Each row comes from the steps of one walk. Every step used is in the known rows, and no mark comes twice. Write the walk behind each row, first mark first.
Known rows:
guzat-teze-fegena: [ -6  -5   3   0 -10  -3 -13  11   2  -2   0   4  16   9   8  -4   3   5
  -2   3  -3   9   4   1  -1  -1   1  -4  -2  15   4   0   1   5   4  -5
  -3  -8  16   4  -9   0   2   5 -26   2  -5  -7  -3  -5   0   9 -13   1
   0  -6  -8  -3  20 -15   9  -3  -4  -7   2  -1   4  -1  -2   6]
derut-lezo-subu: [  1   4   0  -5   0  -4  -4  -1   4   0   0   2 -27 -18  -3  -2  -1   3
  -3  15 -10  -5  13  -2   9   0  -6  -7   0  19   0   0  -5   0   3   1
  14  11  -7 -15  -8 -12   2   6  11  -2   4   0   0  -1   4  -5  -1   1
  -4  12   5   3  -2 -22 -10  -3  -7   7   2  -6   1   4  -2  20]
guzat-voso: [ -1  -2  -4   5  -4   0  -7   7   4  -2  -2   3 -16  -1   5  -2   5  -2
   7  10  10   8   3  17   4   2   1  -5   7  -5  -4   0  -3   2   4  -5
 -12   6  13   1  -2  -3   7   8 -14  -9   0   1  -3   1   0   7  -2   0
   2  -9  -2   3   2   4   6   0  -1  -1  -2  -1  12  -4   0  -2]
teze-fegena-voso: [ -2   1  -1   4  -9  -2  -1  13  -1  -2  -4   1   9  11   2   2  14   4
  -6   6  -4   6  10   7  -4  -9   2  -6   2   8   2   4   1   4   6  -9
  13 -10  10  12 -17   1   8   4  -5 -13  -5  -8   1  -2   2   9  -5  -6
   5   1  -6   5  20   3   5   3  -3  -8   5   2   9  -1   1  30]
derut-lezo-subu-guzat-teze-fegena: [-10  -7   1   1  -7  -8  -7  16  14  -3   5   3  -7 -11   9  -4  -1  12
  -4  12  -7   6  12   8   5   3  -6  -9  -3  37  -1  -1  -6   6   3 -17
  12   3  12 -13  -8 -16   0  11 -16   3  -2  -4   2  -9   5   3 -26   1
  -2  -1  -4  -8  13 -36   1  -8 -12  -1   0  -7  13   5  -6  23]
lezo-subu-guzat-voso-fegena: [ -9  -7  -7  11  -4  -1 -15  14  14  -6   3   5 -19 -16  13   4   5  -2
   7  17  20  16   4  35  11   7   2  -3   7  28 -14   2  -8   3   0 -12
  -3   7  20  -2   3 -17   9  10 -16 -15   2  -2   1  -7   0  12 -15   2
  -4 -17  -4   0  -6  -5   8  -6  -5   4   1  -9  20   5  -4  23]
subu-guzat-teze: [ -9  -6   2   5   1  -6   1   8   7  -4   3   2  19  -1  11  -1  -6   6
   5  -8   5   2  -3  20  -3   7  -3   1  -2  11  -2  -1  -2   5  -2 -10
 -14  -4  14  -8  10  -3  -4   1 -20  11  -1   1   3  -5   2   4 -15   4
  -2 -10  -1  -7   6  -8   6  -4  -5   2  -1   0   7   1  -4 -11]
derut-lezo-subu-guzat-voso: [ -5  -3  -4   4  -1  -5   2  12  14  -4   3   3 -37 -20   4  -1   1   0
   4  20   6   6  14  23  12   6  -6  -9   7  18  -9  -1 -11   5   3 -15
   3  15  10 -15  -2 -20   5  14  -6  -4   4   3   3   0   7   4 -11   2
  -1  -6   2   0  -5 -15  -1  -5  -9   8  -2  -7  20   5  -5  14]
fezuv-guzat-voso: [  1  -3  -5   9   0   3 -17   7  -2   0  -6   9 -22   8   2  -4   7  -4
   3  12   8   2   4  26   5   2   4 -11  10  -9  -8   2  -1   0   6  -4
 -17   5  22  12  -4 -15   8  26 -27 -25   4  -4 -11   5   0  13  -1   0
   1 -22  -1   1  19  10   6  -2  -4   0  -5  -1  14  -7   2 -10]
voso-fegena-derut-lezo-subu-guzat: [ -4  -7  -9  -7   8  -6 -21   6   9  -1  14   0 -11 -28   5   6   0   4
  -2  23   0   9   1   3  19   0   1  -4   1  44  -4   0  -3   4   0 -11
   1  10   2 -11   0 -13   1  -8   5   1   0   1   2  -8   1   4 -13  -2
  -7 -20   6  -3 -22 -28  -3  -8  -4  10   3  -7  -3   8  -5  33]
teze-fegena-fezuv-guzat-zogev: [ -4  -2 -10   5  -6   2 -27  17  -6   0 -13   9 -16  20   3   3  25   0
  -5   4  -5   4  17  16   3  -4   8 -12  13   6  -1   5   2   3  11   1
  -3  -2  24  21 -16 -15  15  31 -31 -53  -5 -17  -6   1   3  19 -19  -3
   3 -22 -10   6  42   6  16   1 -10   0 -11   0  10  -2   2   1]
lezo-subu-guzat-teze-fegena-derut: [ -9 -10  -4  -3  -5  -6 -12  13   9  -5   5   0  14 -11   9   1   3  11
   0   6   6  16   2  -1   8  -1   1  -4  -3  38   2  -1   0   8  -5  -9
  -4  -4   8  -4  -3  -1  -3 -12 -23   8  -5  -3  -1 -10   3   7 -20   2
  -2 -11  -3 -11   3 -14   6  -8  -8  -1  -4   1   1   6  -8  24]
fezuv-guzat-voso-fegena-zogev: [ -3  -5  -9   6  -4   1 -35  11  -7  -2 -11  13 -13   8   5   5  18  -5
  -3   7   4   6   9  41   5   1  10 -13  13  14 -11   7   2   1  11  -6
 -15   6  30  22  -7 -21  17  43 -33 -57   2 -14  -9  -3  -2  23 -10  -3
   0 -31  -2  10  29  16  12  -3  -2   6   6  -5  15  -6   6   7]
teze-fegena-derut-lezo-subu: [  2  -1  -5 -13  -1  -4 -17   8   4   1   8   0 -18 -16  -3  -1   8   5
  -6  27 -11  10  13 -24  17 -10   0 -10   1  32   5   0   0   4   2  -2
  13   6  -4  -4 -20  -1   4 -10   4   1  -3  -2  -2  -4   3   0  -6  -5
  -1   3   3   0  -5 -30  -4  -4  -7   3  -2  -2  -6   3  -4  40]
fegena-derut-lezo-subu-guzat-teze: [ -5  -8  -3  -9   6 -10 -12   4  10  -3   8   2   2 -22   6  -1  -5  12
   3   9  -2   5   3  -1  12   3  -6  -5  -2  37   2  -2  -3   6  -1 -10
 -10   7   3 -18   4  -8  -3  -5  -8  17   1   3   0  -4   5   1 -13   2
  -5 -11   7  -7  -9 -27  -3  -9  -9  10  -1  -3  -3   5  -6  12]
fegena-fezuv-guzat: [  2  -3  -5   4   2   1 -14   3 -16   0 -11   6 -12  13  -3   6  12  -3
  -4  -1  -1  -7  11  17   0  -4   3  -7   7   0  -2   5   1  -3   5   8
   0  -2   9  14  -8 -12   5  20 -13 -27   1 -12  -8   3   1  10  -7  -2
   0 -18  -1   4  28  21   3   1  -6   5   0   2   5  -3   3  -5]
fezuv-guzat: [  2  -2  -2   3   1   2 -13   1  -7   1  -4   6  -4   9  -4  -1   3  -1
  -3   1  -3  -5   4   8   1   0   4  -5   3  -5  -2   2   2  -3   4   4
  -7   0   9   7  -2 -10   3  20 -12 -17   3  -7  -7   5  -1   8   1   0
  -1 -12   0  -2  19   8  -1  -1  -3   0  -3   0   5  -4   2  -8]
derut-lezo: [  2   3   0  -6   4  -4  -3  -2   2   2   3   1 -12  -8  -1  -3   0   1
  -4   9 -14  -2   4  -2   5  -2  -4  -5   0   6   1  -1  -2   0   5  -4
   5   6   0  -8  -5  -6   3   2   6   2   2   1  -1   1   2  -1   1  -2
   0   1   4   3   0 -19  -7  -2  -2   4   2  -3  -2   0   0   7]
fegena-derut-lezo-subu-guzat: [ -1  -4  -6 -10  10  -8  -2   3   9   0  10  -2 -15 -27  -1   0   0   6
   1  15   2   3   6  -6  16  -1  -3  -4  -2  30  -1  -2  -5   5  -5  -9
   5   9  -8 -18  -1  -7  -3  -9   9  10   2   4   3  -1   5  -3  -7  -1
  -3  -7   8  -4 -20 -19  -7  -6  -5   9  -3  -2  -4   7  -6  23]
guzat-voso-fegena: [ -4  -3  -7   7  -4   1 -23   9   5  -3   2   6 -13  -3  13   3   8  -4
   4  14  10  14  -1  27   8  -1   5  -5   9  11  -9   2  -1   1   5  -9
 -12   5  23  11   1  -8  11   5 -21 -16  -1  -4  -4  -4  -4  14  -8  -2
  -2 -22  -5   6   2  -3  11  -3   1   0   5  -6  12  -2   1  11]
derut-lezo-subu-guzat: [ -3   0  -2  -1   4  -6   5   4  10  -2   6  -1 -19 -21  -1  -1  -4   5
  -2  10  -2  -2   9   5   9   3  -6  -3  -1  22  -4   0  -9   2  -1  -9
  14   8  -3 -18  -3 -16  -2   7  10   6   4   2   5  -2   6  -3  -9   2
  -2   5   4  -3  -8 -19  -8  -5  -8   8  -1  -6   9   8  -5  21]

Which walk is each row?
[ -7 -12 -13   1   1  -3 -23  14  12  -6   8   3 -13 -22  12   6   6  -1
   9  24  21  21   0  24  16   2   7  -3   8  35 -10   1  -4   7  -2 -14
 -12  10  15  -2   2  -8   6  -4 -13  -8   0   0   0  -7  -1  14 -13   0
  -4 -29   0  -1 -16  -5  10  -7  -5   4   1  -7   9   5  -5  28]
lezo-subu-guzat-voso-fegena-derut
[ -4  -5  -5  -9   4  -6  -6  14  11  -2  12  -2 -10 -17   0  -1   5  10
  -5  23  -3  13  11 -14  16  -5   1  -9  -1  35   1  -1  -4   8  -4 -14
  13   4  -1 -12 -14  -5   0 -10   2   9  -2   1   2  -6   6   1 -16  -4
   0  -3   3  -5 -13 -32  -2  -6  -7   3  -2  -2   2   8  -8  33]
teze-fegena-derut-lezo-subu-guzat
[  0  -4 -12 -10   0  -4 -38   7   8  -1   8   6 -30 -27   7   3   9  -1
   2  32   0  15   6   9  25  -5   2 -11  10  38  -5   1  -3   3   6 -10
  -8  17  12  -1  -9 -12  13  -2  -6 -11   1  -1  -6  -6  -1   8  -8  -3
  -5 -23   5   6 -10 -24   2  -7  -5   9   3  -9   2   0  -1  37]
guzat-voso-fegena-derut-lezo-subu
[ -1  -8  -4 -12  -3  -6 -38  10  -2   1   2   9 -11  -6   0  -4   8  10
  -8  23 -12   5  12  -7  15  -6   2 -17   0  36   4   1   4   3   7  -1
  -8   4  13   0 -16 -16   4  13 -26  -9   0 -10 -13  -4   2  10 -15  -2
  -4 -15   0  -6  22 -34   0  -9 -11   5  -3  -3  -2  -2  -1  18]
fezuv-guzat-teze-fegena-derut-lezo-subu
[ -6  -5   0   1  -9  -4 -16  12  -5  -2  -6   4   5  15  11   3  13   5
  -3   0  -3   6   9  11  -3  -7   0  -6   3  15   4   3   2   6   6   0
   5  -9  17  11 -16   0   7   3 -27 -10  -8 -13  -3  -5   2  10 -21  -2
   1 -10  -9   4  30  -2  12  -1  -7  -5   1   3   8  -1   0   3]
guzat-teze-fegena-fezuv
[ -1  -1  -6   2  -1   2 -24   5   1   0  -9   9 -10   7   3  -2   9   2
  -1   2  -3   0   7  14   2   6   5  -9   6   0  -5   2   1   0   6   1
 -21   5  14  13   6 -15   9  33 -26 -34   3  -7  -7   2   2  12  -5   2
  -1 -20  -4  -1  25   0   7  -1  -7   6  -9  -1   2  -3   2 -16]
fezuv-guzat-zogev
[ -6  -6 -12  -9   1  -7 -19  20  19  -3   9   3 -15 -21   8  -1  12   8
  -3  20  -4  16  15  -5  17   0   2  -9   4  36  -1  -1  -3  11   2 -17
   1   8   6  -6  -8 -11   7   1  -8 -11  -4  -1   4  -8   7   8 -20  -3
   0 -13  -1  -1  -4 -36   6  -5 -11   6 -11  -5   0   7  -8  31]
teze-fegena-derut-lezo-subu-guzat-zogev
[  3   0  -4 -16   5  -5 -12  -1   1   2   5   0 -18 -25  -6  -1   5   4
  -4  18  -8   2   7 -17  15  -4  -3  -6   0  28   4   0  -1   1   1  -1
   5  11 -10 -10  -9  -4   0  -9   9   8   4   1  -3   0   3  -2   0  -1
  -4  -1   9   1 -13 -23  -7  -5  -6   9   0  -3  -9   4  -3  24]
fegena-derut-lezo-subu
[  0  -3  -5   7  -3   2 -17  13 -12   0 -11   6  -9  21  -1   4  19  -1
  -8   5  -3  -1  13  12   0  -8   6 -10   7   4   0   5   2   0   7   3
  11  -7  16  17 -20 -10   9  25 -17 -35  -4 -16  -7   1   1  12 -14  -3
   4 -15  -9   3  39  13   6   1  -6  -3   1   2  12  -2   2   7]
teze-fegena-fezuv-guzat
[ -1  -5  -8   5   5   2 -31   5 -15   0 -10   8  -9  11   3   9  14  -5
  -6   5   0  -2   5  27   3  -4   8  -7   9  16  -6   6   2  -4   7   3
  -1  -1  18  19  -8 -17   9  27 -17 -36  -2 -16  -9  -1  -3  15 -10  -3
  -2 -30  -3   7  27  17   7  -1  -3   4   5  -3   6  -2   4   6]
voso-fegena-fezuv-guzat
[ -3  -7  -9  -6   4  -6  -8  10  13  -3   9   2 -29 -25   4   0   4   3
   5  24   9  11  10  11  21   1  -1  -7   6  23  -6  -2  -7   7  -1 -16
  -5  13   5 -14  -4  -9   3   3  -3   1   3   6   1  -1   6   5  -9  -1
  -1 -16   7  -2 -18 -16   0  -6  -7  10  -3  -3   8   4  -7  22]
fegena-derut-lezo-subu-guzat-voso
[ -7  -6 -14  -9   7  -7 -35  12  17  -2   8   4 -15 -30  12   6   7   7
   1  22  -1  14   6   9  19   4   4  -5   6  46  -6   0  -2   7   2 -14
 -14  16   9  -8   8 -19   9   1  -7 -14  -1  -2   3 -10   3  10 -19  -1
  -6 -25   4   0 -12 -32   5  -7  -7  16  -4  -9  -7   8  -6  23]
voso-fegena-derut-lezo-subu-guzat-zogev
[  2  -4  -7 -16   8  -5 -32   1   1   3  11   2   0 -15   3   5   3   3
  -3  19  -9   7  -2  -4  14  -8   5  -3   2  26   1   0   4   2   3  -5
  -8   7   4   1  -2  -3   4  -6   2   2  -3  -3  -2  -7  -3   6  -6  -6
  -4 -22   6   3 -14 -29   1  -3   2   7   6  -3 -14   1  -1  18]
voso-fegena-derut-lezo
[ -6 -11  -3  -8   4 -10 -17  14  10  -2  15   2  16  -6  12  -3   0  11
  -1   9  -6  13   4  -2   9  -4   3  -6  -1  28   5  -4   1  10  -1 -18
  -8  -5  15  -4  -6  -1  -2  -1 -21  16  -7  -1   0  -8   3   9 -20  -3
   0 -19   1  -8   0 -36   7  -6  -6  -1  -2   1  -4   1  -7  13]
subu-guzat-teze-fegena-derut-lezo
[  1  -4  -8   8  -2   1 -16  11 -11  -1 -13   9 -25  13   2   3  17  -6
   3   8   7   0  12  31   5  -2   4 -13  15  -5  -9   4  -2   0   9   0
  -6   4  21  13 -12 -14  12  33 -26 -39   2 -11 -10   7   2  15  -8  -2
   2 -25  -3   8  34  25  11   0  -7   3  -3   0  19  -6   3  -4]
fegena-fezuv-guzat-voso
[ -4  -9 -13  -6   8  -7 -26  12  11  -2  15   4  -7 -20  14   5   4   0
   6  23   8  17  -2  23  19  -3   5  -5   9  23  -8  -1  -3   7   1 -20
 -17  10  22  -2   4  -8   8   1 -12  -1  -3   1   0  -6  -1  16 -14  -5
  -2 -38   3   1 -19 -20  10  -4  -1   6   2  -4   4   1  -5  18]
subu-guzat-voso-fegena-derut-lezo
[ -4  -4  -8   6  -4   0 -26  13  -2  -4  -5   6 -21   2  12  11  17  -6
   3  15  10  10   7  35   8  -5   5  -3  14  14  -8   5  -2   3   8  -3
  -5   5  24  14  -9 -10  15   8 -19 -30  -3 -10  -3  -3  -1  15 -14  -4
  -1 -28  -4  13  13   9  16  -1  -2   2   8  -3  14  -3   2  11]
guzat-voso-fegena-fezuv
[ -9  -7   2   6  -3  -5   1   6  10  -6  -2   2   3  -9   8  -1  -5   6
   3   0   8   1   2  18  -1   9  -6  -1  -5  25  -3  -1  -5   4  -3  -6
  -5   3   8 -12   7 -11  -5   6 -15   7   1  -1   1  -5   4   2 -14   7
  -5  -3  -2  -8   4  -5   0  -7  -9   4   0  -4   9   5  -5   6]
lezo-subu-guzat-teze
[ -8 -10  -7  -9   5 -10 -31   7   8  -3  12   4   3 -25  13   4  -4   9
  -1  19  -1   8  -1  11  16   2  -1  -4  -1  52  -3   0  -1   6   1 -13
 -10   6  12 -12   5 -14  -1  -7 -14  11  -1  -3   0 -11   1   9 -20   1
  -8 -24   5  -6  -9 -36   1 -12  -8  10   4  -6  -5   6  -5  19]
voso-fegena-derut-lezo-subu-guzat-teze
[ -4  -7  -9  -4  -1  -5 -14  20  14  -3  11   2 -25 -20   7   0   9   5
   2  30   7  20  13   5  21  -4   2 -12   7  29  -3  -1  -6  10   1 -21
   4   8  11 -10 -17  -9   7   0  -9  -2  -2   2  -1  -5   5   8 -16  -4
   1 -15   0  -2  -9 -26   5  -6  -8   2  -5  -4  12   4  -8  34]
teze-fegena-derut-lezo-subu-guzat-voso
[ -4  -4  -1   7  -9  -4 -23  14  -8   0 -10  10  12  23   7  -1  13   7
 -10  -1  -8  -1   8  23  -5  -5   4 -12   2  12   0   5   4   1  11  -5
 -10 -12  29  16 -14 -10   8  28 -38 -25  -2 -16 -11  -1   1  18 -11  -4
   4 -20  -7   0  52   5   9  -3 -10  -6   4   2   8  -7   3  10]
fezuv-guzat-teze-fegena-voso
[-10  -8  -8  12  -2  -3 -14  17   5  -6  -2   6  -5  -1  12   9  13  -1
   2   4  13  14   3  43   5   6   8  -5  10  19 -13   4  -5   8   3 -15
  -9   3  25  12   1 -13  11  19 -21 -37  -1  -5   3  -7   0  20 -19  -2
   1 -27  -2   6   7  11  15  -2  -1   4   6  -5  22   1   0  12]
subu-guzat-voso-fegena-zogev
[ -7  -5 -10   7  -1  -5 -19  16   8  -5   0   6 -40 -19  10  10  13  -2
   4  27   7   8  16  43  17   0  -2  -8  13  36 -12   5 -10   4   8 -14
   9  13  20  -6  -9 -26  14  17 -10 -22   1  -8   0  -6   3  13 -22  -2
  -3 -25   0   8   5 -13   7  -4  -9   9   6  -9  26   6  -2  33]
derut-lezo-subu-guzat-voso-fegena-fezuv
[ -5  -8  -6   4  -1  -1 -41   5 -15  -1  -9  11   4  14  11   7  10   2
  -4   1  -2  -3   3  30   2  -2   6  -7   7  20  -4   6   4  -2  10   2
 -17  -1  28  19  -1 -17   8  27 -36 -30  -1 -19 -12  -5  -4  19 -18  -1
  -5 -36  -4   3  41   7  10  -5  -7   4   6  -3   6  -4   5  -6]
voso-fegena-fezuv-guzat-teze
[ -2  -5  -3   4   1  -2 -19   4 -13  -1 -14  10   0  16   4   1   9   2
  -3  -6  -4  -8   8  22  -1  -2   1 -10   5   6  -1   4   3  -1   8   7
 -12  -4  19  13  -3 -11   4  22 -31 -23   0 -14 -10   1   1  12 -13   1
  -1 -24  -4   2  39  13   8  -2  -8   5  -1   2   6  -5   4 -15]
fegena-fezuv-guzat-teze
[ -2  -7  -8  11  -2   3 -36  11  -1  -1  -2  11 -19   3  10   1   9  -6
   0  17  11   8   3  35   9   1   9 -10  12   6 -11   3   0  -3   8  -6
 -21   6  31  18  -1 -20  12  30 -30 -34   0  -9 -11   0  -4  21  -7  -1
  -2 -34  -4   3  20   2  10  -3  -3   1   3  -7  15  -6   3   4]
fezuv-guzat-voso-fegena
